Each row comes from the steps of one path. Every step used is in the known rows, and no mark comes twice. Write the path behind each row, first mark first.
Known rows:
W P L J X: [ -3  12  -4   0  -7   9   3  15  -2  22   1  14  13  -7  28   2   8   2
   0  26   4  -8 -13  11]
Y X A: [ 16  -3   3  -2  16  -2  -6 -18  -4 -11   0   6  13  -8 -13  -4   4  -6
   5 -25 -11 -13  -5 -18]
Z J X A: [  8 -16  29   5   4  -4   8  27 -20  -1   7  -5  12 -15 -17 -14 -15  -5
 -18  -8   7   0   4 -18]
A H X J: [  1   7  -5 -11  12  -8  -7 -19  18  13  22  17 -11   5  10  -1   9 -25
  14   9 -11  11  11   2]
Z J X: [-10  -6  18  -1  12 -12  -3  32 -10   2  -7  -2   7 -13  -4 -17  -8  -9
  -8  -2   0  -3   2 -10]
W P L X Y: [-12 -13  -2   9  -9  12   5 -16  16  19   7  -6   0  -3  20  -7  -8  11
  20   1   3  -1  -7  20]
J X Z: [  4   6   6 -13  -3  -1  -3  15  -5 -10 -12 -14  17  10 -14  16  10  -3
 -12  14  -3  -2  -1  -8]
A H X Z: [  1   9 -15 -16   1 -14  -6  -6  12  -7   4   6  -8  14  -4  24  21 -17
   7  -2  -6  30   2  -7]
B W P L: [-11  -5  -9  -6 -25  -4  12 -20  -6   0  -2 -12 -18   1  34   4  -4   1
  22  13  12 -10  -8  13]
P L X: [ -7   2 -10   1   7   3  -2   1   3   6  -3 -11 -11  -6   5 -12  -4  20
  23   1  -6   5  13   9]
X L: [ -4   4 -12   3   7   7  -2 -23   1 -19   1  -2 -23  21  -4  -1  -2   0
   5  -9  -5  -4  -5   3]
W P L J: [ -4   5 -19   3  -2   8   0   1   9  11   5  16  -9   6  31   0   6   5
  16  10   5   1 -11   7]
L J X Z: [  6  16  -6   3   1  -4 -10  22  -2 -12 -24  -1  18   9 -14  12  10   6
 -21   9  -1  -2  -2 -12]
A H X L J: [ -4  24 -29  13  14  -9 -10 -22  12  -5   1  31 -27  13   2   4  13 -10
  -4 -15  -8  14  -4   5]
Z J X L: [ -7  -3  11  10   3  -4  -3  11  -9  -4  -6  -6  -7   0 -10 -15 -11  -5
  -8  -6  -2  -3   0  -1]
J X A H: [ -3  -6  25  -8   2   5  18   7 -18   0  29   6  12 -10 -14  19   0 -15
 -33  15   3  -5  -5   0]
W P: [-10   0  -9 -13   7   4   4  -2   5  -2   6   5   4  17  29   5   6  -8
   7   4   4   0 -22   6]
A X: [  9   9   7 -16   8   3  -1 -11   6  -5   6  15  -3  -3  -5  -2   2  -9
  -9 -19   2  -1   2   7]
A X Y: [  9  -7  19  -2   0   5  -2 -27  13  -4   9  17  -5 -10 -16  -4  -5 -13
 -18 -31   3 -11   4   4]
P L X Z: [  0  -1 -16  -4  -9   4  -1   1   9  -1 -10 -27  -4   9  -8   5   0  23
  25   6  -4  18  15   3]
P L J X A H: [  3  -3  15   7  -8   9  11   9 -15  11  25  16  -2 -20 -10  13  -1  -2
 -25  20   4  -3   5   2]
P L J X A: [ 17   1  11  11  -4  10   6  12 -17   7   8   7   6 -19 -11  -4  -1  10
 -13   9   4  -9   6 -11]
Z J X A H: [ -8 -20  32   0  -1  -5  16  23 -17   3  25   3   4 -18 -15   4 -12 -17
 -30   0   7   7   2  -5]
J X: [ -4   9  10 -11  14  -2  -1  13 -11  -3  -4   1  13  -6  -1  -1   5  -7
 -13  12  -5 -16  -4  -4]
B W P L X: [-16   0 -18   2 -19  -7  13 -15  -1   6 -12 -21  -6  -2  35  -4 -10  20
  24  10   9  -3  -1  26]

Which path is each row?
[  5   9 -10  -4 -21   9   0  16   2  14  -6  -1  18   7  14  17  13   6
   1  30   6   7 -10   6] : W P L J X Z
[ -6  -3  -7 -13  -7  11   6  -5   4  12  16   1  -8   7  30   4   5  -4
  26  15   3   2 -13   9] : W P L
[  2  12   0   5   4   0  -6  17  -7  10  -7  13   1 -17   3  -5   4   5
  -4  15  -2 -12   5  -2] : P L J X
[  2  -8  -6   0   5 -18 -21   4  10 -12 -26  -9   6   0 -18  -5   4  -8
  20 -27 -11   8   4 -24] : Y X Z J
[ 11  -2  22  -5   5   6  11  10 -20  -5  10  -3  19  -8 -14   1  -1  -1
 -20   5   2 -10  -3 -11] : J X A
[ -5  -3 -11  -4  -6  17   4  -9  18  29  14 -12   4   9  35 -12  -9  14
  36  26  -2   3   6  28] : W P L X J
[ -2 -16  -3  -1  -2 -14  -6  18   4 -17 -13 -17  -9  15 -15  -1  -6  -3
   9 -14   3  19   6 -20] : X Z J
[  9   9  -5   4 -13   3  -8  18  -3   2 -14  -4   6  -2 -11  12  10  10
  -4  21   0   0   9  -9] : P L J X Z
[ -4 -14  12  -6   5   5  15  -8  -7  -9  30   4 -10   4 -10  17  -4 -12
 -16  -2   4   4  -4  -3] : X A H
[ -8  -2 -23  -1 -35  -6  12 -13   4  -2 -21 -38  -2  13  21  11  -4  24
  23  15  12  12   2  20] : B W P L X Z
[ 11  -9   8 -10 -11  -8  -4   9  10  -9  -5  -5  -3   5 -20  -2  -6  -7
  -5 -29   8  25  13  -5] : A X Z J
[ -7  -2 -15   4 -23   0  10 -24   7  18  -3 -26  -6   4  39 -12 -16  17
  32  25   7 -10  12  31] : B W P L X J
[ -9 -21  31  13   4  -9  -5  15  -4   3  -2   2   3 -21 -15 -18 -12 -15
 -16 -13   2 -16   3 -13] : Z J X Y
[ 24   4  -2  -3  13  -7   1  -8  -4  -6   7   8   2   0  -6  -8   9  -4
   7 -21   0  14   1 -22] : H X A
[ 12  22 -14  10   3   9  -6 -25  11 -10  -5  24 -17  11 -12  -5  -2   4
 -20 -30   1   0   2  16] : A X L J
[  9 -10   0   5  -1  12  11  -3  -7   3  11 -15  -4  -8  -6 -10 -11  25
  15  -7   1   8  13   1] : P L X A
[  1  -6   9  -7  13  -1   2 -23  -2  -5  16  13   5 -11 -13  13   5 -17
  -6 -15 -12  -6  -7  -6] : Y X A H
[ -3  -7  24   4   6   1  -3  -3  -4  -1  -1   6   9 -13 -13  -2  -1 -13
 -20   1  -4 -27  -3  -6] : J X Y
[ 14  11 -19 -12   5 -15 -14  -3  10 -10 -14  -4   2  17  -5   6  19  -5
  18 -11  -5  24   2 -20] : H X Z
[ -2  13 -23  20  12   3  -9 -16   5 -19 -13  13 -24  21  -5  -5  -1   7
  -6 -15  -5  -6  -5   1] : X L J
[ -3  -3   9  15 -13  12   0  -2   5  23   4  19   9 -13  17   0   3  -3
  -8  16   6 -19 -13   9] : W P L J X Y
[ -3  12   2   0   4   6  -2  -7 -10  -7  -2  -4  -1   8  -8   0   3  -2
 -12   8  -8 -13  -6   6] : J X L
[-10  -7   1  15  12  -2  -4 -14  12  -5 -10  -4  -1  -2 -10 -10  -9   9
  -2 -20  -6 -11   5   2] : L X Y
[ -1  19  -2   5  19  -5  -9  20  -6  -3 -16  14  12  -7   0  -5   6   0
 -22   5  -5 -17  -4  -6] : L J X
[ -8 -10 -11   8   3 -13  -7  24   9 -11 -24 -26   1  12 -13  -9 -12  17
  11 -18   0  26  12  -7] : L X Z J
